Each row was made from one path, in order. Every step used is in the known rows, and no mark comes twice. Write each row's path.
Known rows:
Q > N > W > D > E > T: -611 -211 -122 -628 12 154 102 49 199 53 226 -98 -547 121 -188 37 417 337 165 -55 -33 635 494 145 -342 -777 -458 -96 368 443 -16 383 265 205 -154
Q > N > W > D: -118 98 -127 -595 430 -193 -144 115 -73 -77 -118 115 -526 182 93 152 344 -61 394 -72 161 568 359 142 -371 -679 -417 -355 97 510 -3 557 37 160 124
E > T > C > M: 154 237 -285 31 83 129 490 -122 110 528 246 240 -194 -478 87 64 -239 246 -476 -457 89 134 222 -346 -104 -640 141 17 -284 202 -63 169 -236 374 -92
B > W > T > C: 262 341 142 239 43 -296 -50 145 -137 79 -189 614 -72 1 59 -59 -171 -527 -251 139 88 -110 434 -240 8 -282 -93 -245 -149 103 -361 -54 -269 287 -496
E > T > C > M > W: 345 72 -292 -41 99 237 567 114 -147 390 85 258 -277 -307 -250 2 -342 61 -190 -242 46 -45 265 -271 -36 -667 190 -42 -218 185 -180 401 -400 285 -110
C > M: 165 797 -197 -249 49 -67 186 -54 -342 70 -81 46 -150 -513 500 261 -190 404 -47 -320 48 268 -100 17 -81 -460 -492 121 -343 241 2 268 -396 293 -42
N > W > T > C: 134 -8 280 199 315 -5 -23 228 31 123 -325 316 -231 -17 114 72 26 -301 92 22 286 262 288 -312 -203 -314 268 -398 99 394 -152 118 -122 85 -519
T > W > M > C: 356 108 -228 78 71 -298 115 364 -220 448 101 -130 -730 139 377 121 132 237 -21 -207 22 -74 -23 28 -31 -588 -90 -47 -314 -90 -70 67 -351 128 -171
N > W > D > Q: -94 224 -111 -260 459 -27 157 -65 -104 19 58 -217 -274 -223 117 -54 26 93 260 110 284 644 -149 214 -87 -119 -322 -212 -232 468 181 308 435 -24 -110
B > W > N: 487 492 -5 96 -95 -349 -100 469 -586 -97 -55 311 -100 142 399 -63 -24 7 202 188 -39 77 216 -62 -41 -385 -503 -46 -379 95 -220 273 -259 313 -489
W > M > C: 250 372 -258 51 -144 -367 -150 180 -162 310 219 -73 -647 335 412 -51 -138 431 74 -29 26 84 -140 62 114 -491 -65 -66 -173 -1 73 222 -167 238 -372
N > W: 219 148 133 -262 294 -280 -37 189 -361 157 -251 56 -292 -187 325 92 -193 36 216 -220 312 391 -200 74 -314 -344 -369 135 39 292 -27 251 -88 276 -244
C > M > W > T > E > D: -42 604 37 -162 197 439 271 564 -443 -157 169 -88 -302 -182 142 -358 82 -70 -184 309 -238 -110 554 -262 258 -260 -121 -436 -244 216 -515 477 -718 -99 -124
C > M > W > T: 274 547 -69 -229 5 105 158 371 -668 -163 -292 64 -190 -145 231 88 -200 115 334 242 -146 6 231 -87 155 -579 -374 -305 -132 263 -271 658 -588 111 -412
Q > M > W > N: 320 -88 -166 -221 109 68 -102 596 -504 -404 -67 178 -359 129 -57 9 -268 72 488 68 -97 -192 176 -67 -45 -701 -133 -122 -122 247 -286 708 -77 246 -501
Q > N > W > M: 105 288 -114 -602 119 -295 -144 163 -228 -43 -142 211 -662 161 90 236 430 290 369 -325 130 249 -15 93 -421 -518 -153 -194 342 467 85 648 -4 159 180
D > Q: 202 474 -259 -181 103 -90 109 -204 -137 133 217 -24 -163 -546 201 58 -418 219 -90 -122 271 85 -128 51 -121 -257 -278 235 -378 316 185 100 239 261 -104
T > E > D: 13 372 82 -122 202 18 119 295 44 91 504 -24 -315 -165 375 -296 -331 -104 -524 -215 175 15 278 -149 -114 -91 -132 81 -370 32 -311 22 -293 236 15
N > W > T > E: -178 260 362 129 270 -47 -121 491 -374 -6 -153 24 -211 2 219 -90 302 -183 94 81 139 140 204 -257 -271 -209 -133 -297 23 389 -330 213 -265 100 -436
C > M > W: 467 545 -181 -383 87 92 261 182 -560 16 -214 96 -327 -379 186 254 -406 268 158 -113 21 79 -125 18 10 -530 -458 134 -272 232 -150 520 -605 208 -101
Q > N: 178 364 -229 -501 10 -240 -99 -58 -47 23 -37 321 -426 -128 162 299 -143 132 103 -339 188 30 291 23 -426 -710 -349 113 -30 305 48 375 -118 426 147
E > T: 142 182 -164 -88 97 -239 107 144 -103 406 290 33 -139 -124 249 -57 -472 180 -169 -308 90 59 230 -166 -113 -554 -206 205 -82 75 -136 256 0 489 -380
Q > M: 2 115 -185 -343 149 -272 -92 170 -241 -164 -18 149 -233 -271 104 184 -438 173 -32 -460 148 -88 -13 34 -141 -569 -365 268 -35 119 -36 219 188 328 -227
E > D > Q: 105 440 -259 -296 267 97 231 -115 1 92 532 -147 -135 -572 331 -295 -585 187 -313 -61 293 161 58 35 -26 -59 -156 165 -473 238 118 56 276 180 -104
C > M > W > D: 191 534 -237 -466 109 105 360 191 -415 -154 -103 -3 -401 -60 136 121 -117 241 247 123 -191 411 168 147 307 -543 -530 -283 -310 195 -205 666 -464 51 -12
C > M > W > T > E: 23 662 32 -61 55 236 220 482 -613 -123 -93 81 -245 -157 37 9 150 -66 25 248 -220 -212 315 -210 93 -450 -285 -365 -283 288 -439 521 -782 55 -162
W > T > E > D: -198 469 204 52 108 111 -29 422 17 -42 391 -40 -212 -15 386 -388 -92 -189 -340 142 -75 -42 655 -374 49 -137 -31 -314 -229 145 -381 63 -256 85 -281
D > E > T: -178 149 -62 -185 -352 30 238 4 98 334 393 -58 -189 -259 152 -56 -385 475 -280 -243 -55 200 257 -78 -162 -501 -437 325 4 42 -87 -30 44 402 -519
E > T > C > M > W > D: 159 82 -335 -123 186 245 614 134 35 300 179 136 -411 -39 -253 -20 -101 1 -120 7 -132 281 537 -222 212 -702 124 -435 -307 152 -227 576 -291 193 -1
B > W > T > C > M: 223 662 46 110 -30 -48 201 125 -358 56 -281 541 -29 -253 45 70 99 -205 -269 128 -6 84 367 -242 94 -321 -164 -270 -297 265 -298 96 -468 116 -371
T > E: 75 505 107 20 45 -178 -17 198 -138 138 173 116 -276 -186 256 78 -130 13 -317 -271 174 -89 101 -146 -233 -213 -288 117 -368 118 -151 82 -370 370 46
N > W > T > C > M: 77 291 153 88 310 198 193 150 -215 88 -480 215 -160 -376 117 161 265 -12 104 -28 182 397 117 -267 -151 -380 115 -394 -42 459 -96 231 -354 14 -368

Write each row's path:
-125 527 257 -37 111 -53 -104 555 -374 -56 341 228 -85 134 292 -522 2 -493 -416 317 -30 -92 652 -189 162 -39 -331 -214 -207 68 -567 19 -348 131 -409
B > W > T > E > D
217 -42 -113 141 108 -92 233 -16 328 558 256 303 -256 -112 -6 -23 -457 -35 -413 -418 190 13 343 -316 -213 -578 302 52 -151 45 -114 34 -29 508 -301
E > T > C
-65 -79 -246 -588 258 -125 34 432 -283 -334 -6 53 -457 163 -177 24 -355 -97 273 21 -113 81 321 170 173 -585 -383 -187 0 97 -262 641 158 112 -233
Q > M > W > D
-450 289 -192 -83 -263 444 639 -193 415 376 357 -31 -275 -380 -50 24 61 550 -460 -156 -202 514 548 -161 97 -565 -134 -201 -283 150 -52 27 -55 187 -155
W > D > E > T > C > M
216 -29 -340 -198 175 142 112 367 -505 -413 133 57 -250 -221 -244 -87 -202 222 358 226 13 -265 -25 73 -44 -489 -129 -109 -331 463 -4 669 367 121 -363
D > Q > M > W > N
-296 411 -327 -454 274 197 131 -162 176 -7 766 55 -427 -524 -41 -241 98 -11 -466 -79 348 -111 343 -32 -382 -212 -82 23 -452 513 96 158 219 176 556
T > E > D > Q > N
456 202 37 147 114 -8 190 534 -396 156 -48 34 -314 -199 396 195 142 57 211 -214 -36 35 316 -121 -293 -667 -216 -88 -531 45 -114 225 -362 305 -231
T > W > N
81 178 -423 -676 257 83 207 -156 -33 -213 250 102 -523 -14 -323 99 19 -1 339 287 75 151 367 220 -108 -623 -320 -292 -231 525 77 750 263 81 303
M > W > D > Q > N
297 271 -88 -331 174 -128 109 289 -165 -102 -24 9 -458 279 103 5 -480 -70 291 161 -91 268 323 122 154 -517 -423 -212 -206 23 -232 543 -243 207 -230
M > W > D
417 70 70 132 83 87 110 221 15 -4 -211 438 -372 93 -158 17 -366 -418 88 162 30 -209 579 -340 1 -444 241 -326 -13 122 -396 345 -333 174 -532
M > W > T > C
-84 175 -404 -571 373 34 345 -117 76 47 275 10 -512 -431 -173 341 383 -57 52 -176 217 175 479 226 -362 -710 -419 -225 -476 396 181 326 315 65 527
T > W > D > Q > N
242 197 103 243 55 13 17 20 156 110 -91 333 -180 -52 82 67 -201 -198 -207 -60 99 -35 485 -373 -70 -351 226 -274 -120 137 -157 9 -193 214 -515
W > T > C
-71 584 162 141 58 -69 -103 347 -210 34 98 102 -177 17 198 -111 49 -168 -156 84 -37 -135 470 -339 -85 -301 -214 -241 -201 208 -346 151 -328 222 -380
W > T > E
102 585 -65 155 12 178 259 -88 -36 122 -202 338 -164 -415 227 221 0 59 -153 -80 1 92 354 -331 25 -396 97 -339 -310 357 -82 146 -432 95 -334
W > T > C > M
-51 542 -270 -233 149 -14 157 -154 76 24 347 -110 -166 -261 157 -74 -203 205 -40 97 86 405 127 121 77 -221 -420 -123 -505 283 106 220 375 142 -78
W > D > Q
315 279 53 -132 70 -106 -33 422 -395 -132 -196 144 -314 155 69 -19 -397 -165 377 294 -67 -154 387 -116 87 -528 -227 -229 30 112 -369 491 -390 184 -592
M > W > T
-57 660 275 154 -23 -375 -217 503 -476 -15 48 332 -115 112 205 -142 130 -410 -232 266 -55 -264 455 -203 -12 -166 -476 -189 -246 107 -496 72 -425 200 -470
B > W > T > E
-605 140 -108 -223 342 318 26 317 27 -260 593 -155 -93 -429 -143 -488 -41 -96 -517 117 91 -285 463 -203 54 -80 28 -223 -255 452 -166 83 469 -57 -298
W > T > E > D > Q > M
-408 -259 87 -29 19 282 392 33 534 397 229 -42 -343 13 -167 -109 120 133 -222 -37 122 695 449 -101 -192 -432 34 -177 73 195 -157 -17 244 124 -376
N > W > D > E > T > C
-147 -134 -1 -173 -155 105 466 233 24 475 230 -140 -330 -467 50 171 -189 246 -324 -420 -14 45 363 -102 -352 -643 -442 391 -130 -91 -182 -144 -19 371 -350
D > E > T > W
-86 -9 -251 -653 572 173 108 -75 -54 -73 241 -20 -369 -487 8 -188 5 42 121 -98 557 352 4 237 -489 -325 -140 26 -47 626 226 359 456 52 232
E > D > Q > N > W
-172 -198 -193 45 -350 -16 365 369 38 670 447 -350 -738 43 150 -78 174 542 -289 -147 -205 -6 213 -8 -84 -744 -169 150 -69 -118 -102 -104 -103 145 -471
D > E > T > W > M > C
-214 566 62 -17 188 99 80 316 -269 -59 544 59 1 -281 96 -627 37 -425 -495 464 68 -175 462 -107 143 168 -295 -251 -465 302 -287 -86 -5 51 -284
B > W > T > E > D > Q
-276 507 -23 77 227 296 159 150 19 -44 602 -175 -77 -347 130 -514 -36 -115 -436 214 107 -101 453 -249 103 83 32 -268 -459 296 -158 -13 72 11 -222
W > T > E > D > Q
515 366 -178 -101 97 233 406 1 -180 102 -208 358 -370 -439 -33 247 -310 -18 -80 -152 186 -19 49 -104 -39 -529 -5 -10 -363 206 -145 375 -510 178 44
T > C > M > W
-104 -41 -391 -126 394 43 540 133 -18 448 545 -255 -216 -392 -42 -123 7 13 -222 -120 4 234 428 43 -43 -548 -271 -104 -464 145 -16 184 453 207 -18
E > T > W > D > Q
242 -113 -118 -107 236 -161 378 382 -186 560 153 12 -280 -315 142 76 -283 -64 -209 -465 105 4 372 -112 -292 -768 -250 273 -183 -66 -212 97 -119 446 -184
E > T > W
-187 269 -136 4 -339 379 568 -227 273 488 293 71 -229 -624 -34 134 -100 526 -614 -345 0 203 286 -228 -166 -549 -89 265 -194 157 -15 -94 -183 273 -241
D > E > T > C > M
-127 -212 -58 -78 -228 349 529 122 501 343 376 73 -478 124 -385 -120 -265 25 -207 119 -185 239 699 -122 59 -552 28 -112 -36 -17 -303 185 -2 251 -403
M > W > D > E > T > C
-39 37 -469 -325 197 -212 -130 -125 -190 151 170 -114 -761 95 -3 -29 534 399 335 187 382 219 -325 241 -310 -508 -35 -202 17 639 459 409 331 -48 124
D > Q > N > W > M > C
143 549 -4 -274 57 -455 -51 246 -289 -30 22 259 -276 189 267 -138 -142 -137 42 100 -9 402 290 190 201 -327 -699 -112 -291 28 -269 204 -119 263 -189
B > W > D
554 554 -207 -49 22 187 233 399 -749 -156 -170 121 -282 -134 202 69 -31 453 425 187 -215 122 128 -60 88 -623 -307 -228 -491 288 -194 749 -617 163 -266
C > M > W > N
334 585 -189 13 80 140 332 -160 69 275 -87 319 -262 -567 206 289 -207 192 -273 -371 242 105 57 -186 -171 -422 -60 21 -383 207 46 90 -387 236 50
T > C > M
